Known rows, with every step that occurs
E > Q > R: [ 0.20 -0.75 -1.44 -4.54 -0.83 -0.23 -0.26  1.22 -0.88  3.57 -1.11 -0.63
  5.07  1.18 -0.77 -0.85 -0.56  0.93  0.56  3.72  6.82  0.09]
L > D: [ 0.07 -0.21  1.14 -1.87  0.60  0.15 -0.81 -2.09 -1.73  2.30 -1.05  2.62
  0.06  0.78  0.46 -1.23  0.92  0.41  1.10  1.04  0.85 -3.90]
L > E > Q > R: [-1.69  1.17  0.22 -3.38  0.31 -0.22 -1.95  0.57 -1.64  3.68  2.39 -1.87
  3.47  1.22 -1.84 -1.12 -0.37 -1.56  1.13  2.23  8.08 -1.89]
Q > R > L: [-1.73 -3.57 -2.23 -0.73  1.30  0.22 -0.10  0.61 -1.14  1.77 -2.84 -1.80
  3.15 -3.29  1.73 -2.22 -1.08 -0.06  2.18  0.10  1.14  1.43]
M > Y > S > D: [-0.86 -0.54  1.14 -1.08  2.34  1.43 -0.78  0.38 -3.20 -0.90 -5.09 -0.15
  3.94 -1.04 -1.08  1.94 -1.86  0.14 -0.93  1.17 -2.91 -0.43]
Y > S > P: [ 0.47  0.25  3.17 -1.19 -1.57 -1.04 -0.47  2.08 -2.34  0.09 -1.94 -2.49
  3.48  0.47  0.21  0.92 -3.02  2.49  2.16  2.60 -2.76  0.73]
R > L: [ 1.23 -2.30 -1.45  0.77 -0.38  0.66 -1.43  0.96 -1.32  1.29 -3.29 -1.40
  1.43 -1.87  1.41 -0.47 -0.69  2.07  1.77 -0.56 -0.38 -1.44]
R > L > Q: [ 0.86 -2.13 -1.42 -2.04 -1.63 -1.47 -0.40  3.97 -1.23  0.23  0.30 -1.30
  0.88 -2.63  0.11  0.16  0.52  3.41  1.73  1.01  0.06 -1.91]
Y > S > D > G: [ 1.59  0.52  0.87 -2.25  1.07  2.66  1.31 -0.56  1.13 -3.52 -2.01  3.45
 -0.21  0.76 -1.84  2.81 -0.98  1.02 -2.21  1.94 -1.74 -0.06]
D > G > R > L: [ 1.63 -0.47 -1.71  3.21 -0.02 -0.33  0.16 -0.61  2.43 -0.17  0.25 -1.03
 -3.18  1.58 -0.49  0.15  1.63 -0.39 -0.13 -2.27 -0.11  1.13]
S > D > G > R > L > E: [-0.85  2.51  0.57  3.64  2.06  0.61  0.14 -2.66  1.05 -0.84  3.12  0.98
 -5.22  0.68 -1.37  0.50  0.49 -3.57 -0.50 -2.47  0.97 -1.98]
G > R > L: [-0.03 -1.42 -0.27  4.36 -1.10 -1.53 -1.77 -0.53 -0.86  1.15 -1.66 -2.86
 -0.43  0.55  1.19 -1.80  0.65  0.75  0.55 -1.23 -0.82  0.00]
L > S > D > G > R: [ 0.09  2.74  2.49  0.77 -0.78  1.78  1.89 -2.65  2.19 -1.28  1.76  1.50
 -4.67  2.51 -1.07  2.04  0.10 -0.81 -2.45 -2.10 -1.52  0.89]
Q > R > L > E: [-3.10 -1.37 -0.68  0.67  2.65  0.20 -1.93 -0.17 -2.09  1.70  0.96 -3.25
  1.66 -2.83  0.93 -2.58 -0.68 -2.60  2.49 -1.14  2.47 -0.47]
L > Q > R: [-1.39 -1.71 -0.26 -4.81 -0.38 -1.16  0.56  1.78 -0.55  2.45  1.82 -1.36
  2.15 -0.62 -0.84 -1.27 -0.04  0.76  1.62  2.74  4.07 -0.31]
E > R: [ 0.69 -0.18  0.40  0.41 -0.82  1.41 -3.37  0.05 -0.96  2.72 -0.92 -3.53
  3.90  3.02 -1.49 -3.06 -0.72  0.15 -0.30  1.26  2.16 -1.42]
S > D > G > R: [ 1.11  2.28  1.11  1.34  0.38  1.18  1.28 -3.53  2.35  0.38  0.48  2.96
 -3.95  3.78 -2.16  1.08  0.09 -1.53 -1.82 -0.34  1.87 -1.66]
G > R > L > D > S > P: [-1.02  0.81  2.85  3.67 -1.53 -5.85  1.30 -1.44  0.80  0.71  1.73 -0.26
 -0.34  0.08  3.75 -1.97 -1.13  0.30  2.37 -1.72 -6.02  3.51]
D > G: [ 3.12  0.13 -0.81 -1.38 -0.31  2.70 -0.27 -0.59  2.15  1.20 -0.39  0.62
 -1.41  2.24 -2.26  1.19  0.48  0.25  0.27 -0.14  2.63 -2.19]
Y > S > D > G > R > L > E > Q: [-0.25  2.90  0.81  0.78  0.93 -1.15 -0.16  1.54 -0.39 -4.40  2.97  1.60
 -1.32  1.18 -1.99  2.02  1.28 -1.49 -3.26  1.93  0.09  1.11]
G > D: [-0.24  0.28  1.31  0.98 -1.18  1.70 -0.33 -0.88 -1.48  2.11 -1.29  2.85
  0.06  1.32  1.20 -0.01  0.72  0.11  0.03  1.09  1.11 -2.44]
S > D > G > R > L > E > Q: [ 0.44  3.51 -0.49  1.03  0.41 -0.80  0.20  0.03  0.53 -0.52  3.60  2.24
 -2.92  1.80 -2.16  1.62  0.74 -2.48 -1.99  0.36  3.76 -1.76]
Y > S > D > G > R: [ 0.29  1.79  2.19  1.27  0.56  0.72  1.27 -2.24  1.31 -3.16 -0.50  2.22
 -2.18  3.28 -1.84  1.46  0.13 -0.45 -2.74  0.67 -2.13  1.35]
G > R > L > Q: [-0.29 -1.37 -0.39  1.54 -2.02 -3.79 -0.67  2.51 -0.86  0.21  1.84 -2.70
 -1.04 -0.31  0.54 -1.19  1.71  2.03  0.60  0.13 -0.39  0.04]

Rows
[ 1.36  2.22 -0.90  2.04 -0.61 -1.55 -1.21  1.51  1.30  0.18  4.44 -1.20
 -2.51  2.92 -2.00  0.95  2.59 -2.00 -0.85 -0.49  4.63 -0.57] -> D > G > R > L > E > Q
[-1.88 -0.84  0.27  3.16  0.50 -2.88 -0.75 -2.29 -1.92  0.83 -0.13  0.94
 -1.62  0.25  2.46 -2.77  2.11 -0.32  0.48 -0.64 -2.40 -0.72] -> G > R > L > D
[ 0.77  0.32 -0.80 -0.78 -0.78 -0.78 -2.92  2.87 -2.50  1.74  1.07 -1.54
  2.24 -0.27 -0.61  0.11  0.72  0.68  0.81  0.69  4.32 -3.04] -> R > L > E > Q
[-0.11 -1.02 -1.62 -0.90 -1.45 -1.64 -1.85  4.46 -1.48 -0.12  1.73 -4.12
  3.50 -0.82 -0.73 -2.30  0.26  1.82  0.17  2.33  0.10 -0.20] -> E > R > L > Q
[ 0.02  1.45 -0.59 -0.29  0.34  3.32  0.90  1.02  1.31 -3.49  0.77 -0.12
 -0.14 -1.62 -0.57  0.76 -1.44 -0.85 -2.16 -0.55 -3.62  2.10] -> E > R > L > S > D > G
[ 0.51  1.86  0.63  0.85  1.05 -0.88  0.78 -3.58  1.91  1.01  2.58  3.11
 -4.54  4.51 -1.10 -0.53  3.11 -1.96 -0.38 -0.61  1.03 -1.37] -> L > D > G > R
[ 1.03  0.68 -0.51 -1.64  0.13  3.11  2.67  0.33  1.31 -3.09 -1.00  2.04
 -2.65 -3.20  0.35  3.30 -1.57  0.61 -0.97 -1.63 -3.34  0.46] -> R > L > S > D > G
[ 2.52  1.30 -0.15 -2.31  0.86  3.42  1.49 -1.88  1.90  0.44 -1.44  4.34
 -1.77  1.38 -2.32  2.33 -1.30 -0.26 -0.74  0.52  2.39 -3.34] -> S > D > G
[ 1.00  0.35 -0.29  2.89 -1.11 -0.10  0.61  0.32  2.11 -2.07  1.51 -2.64
 -3.68  0.32  0.63  0.99  1.48 -0.16 -0.48 -3.52 -3.33  3.37] -> D > G > R > L > S
[-0.71 -0.60  0.89 -0.63 -0.74  2.26  1.14 -0.04 -1.75 -1.47 -2.82  0.49
  0.24 -4.24  2.37  1.09 -2.43  1.93  0.11 -0.84 -4.28 -0.46] -> R > L > S > D
[-2.05 -0.77 -1.10 -2.72  2.14  3.15  3.91 -0.52  1.40 -2.43 -0.58  1.58
 -1.07 -4.63  1.09  1.57 -1.93 -1.32 -0.13 -0.85 -2.35  3.44] -> Q > R > L > S > D > G
[-0.26 -2.08 -3.43 -3.16 -0.60 -0.87  0.21  3.05 -1.31  2.24 -2.61 -0.97
  5.31 -2.09  1.02 -1.09 -0.66  1.45  1.20  3.16  4.55  1.94] -> E > Q > R > L
[ 1.73 -0.36 -1.59  0.54 -1.19 -2.57  1.15  2.56  2.38 -1.30  4.06 -0.87
 -3.52  0.81 -1.36  0.95  2.56  0.69 -0.07 -0.35  0.51  0.87] -> D > G > R > L > Q
[-0.53 -0.78  0.22  1.96  0.94  0.56 -3.35 -0.05 -2.05  1.19  0.37 -2.75
  0.07 -1.62  0.13 -1.07 -0.07 -0.68  2.15 -2.14  1.10 -3.25] -> R > L > E
[ 1.38  1.91  1.55 -2.78 -0.16  3.94  2.18 -1.40  1.68 -1.32  0.14  2.58
 -2.86 -0.17 -1.10  3.57 -1.41  0.29 -1.46 -0.79 -1.16 -1.02] -> L > S > D > G
[ 0.97 -0.40  2.18 -0.66 -0.34 -1.17 -0.62 -3.05  1.61  0.96 -0.22  2.57
  0.62  1.86  1.48 -1.30  0.53  0.70  0.25 -1.12 -2.41 -0.57] -> L > D > S
[-0.75 -0.75  1.43  4.06 -0.58 -4.04 -0.53 -2.99  1.55 -0.33  0.33  0.64
 -1.19  0.93  3.52 -2.65  1.70  0.36  0.11 -2.99 -5.40  2.53] -> G > R > L > D > S
[ 0.19 -1.37 -1.82  1.71 -0.29  0.51 -3.03  1.45 -1.40  1.03 -2.11 -3.93
  4.24 -0.30  0.59 -3.13 -0.60  0.56  0.36  0.52  0.01  0.02] -> E > R > L
[-3.64 -1.56  0.22 -1.76  0.80  2.23  2.30 -0.85 -1.57 -0.85 -2.39  0.34
  1.35 -5.45  3.05 -0.36 -2.82  0.04  0.50 -0.56 -2.93  2.45] -> Q > R > L > S > D
[-0.66 -1.53 -1.50 -3.32 -0.03 -3.33  1.49  0.54  1.16  0.20 -0.12  2.54
  4.49 -1.67  3.25 -1.89  0.34  0.55  0.43  1.97 -0.20  4.18] -> E > Q > R > L > D > S
[-0.64  0.06 -1.21  2.79  3.07 -0.59  1.21  0.80 -0.17 -3.90 -2.30 -0.16
 -0.28 -1.12 -1.21  2.33  0.43 -1.33 -2.00 -1.04 -5.12  3.70] -> M > Y > S > D > G > R > L
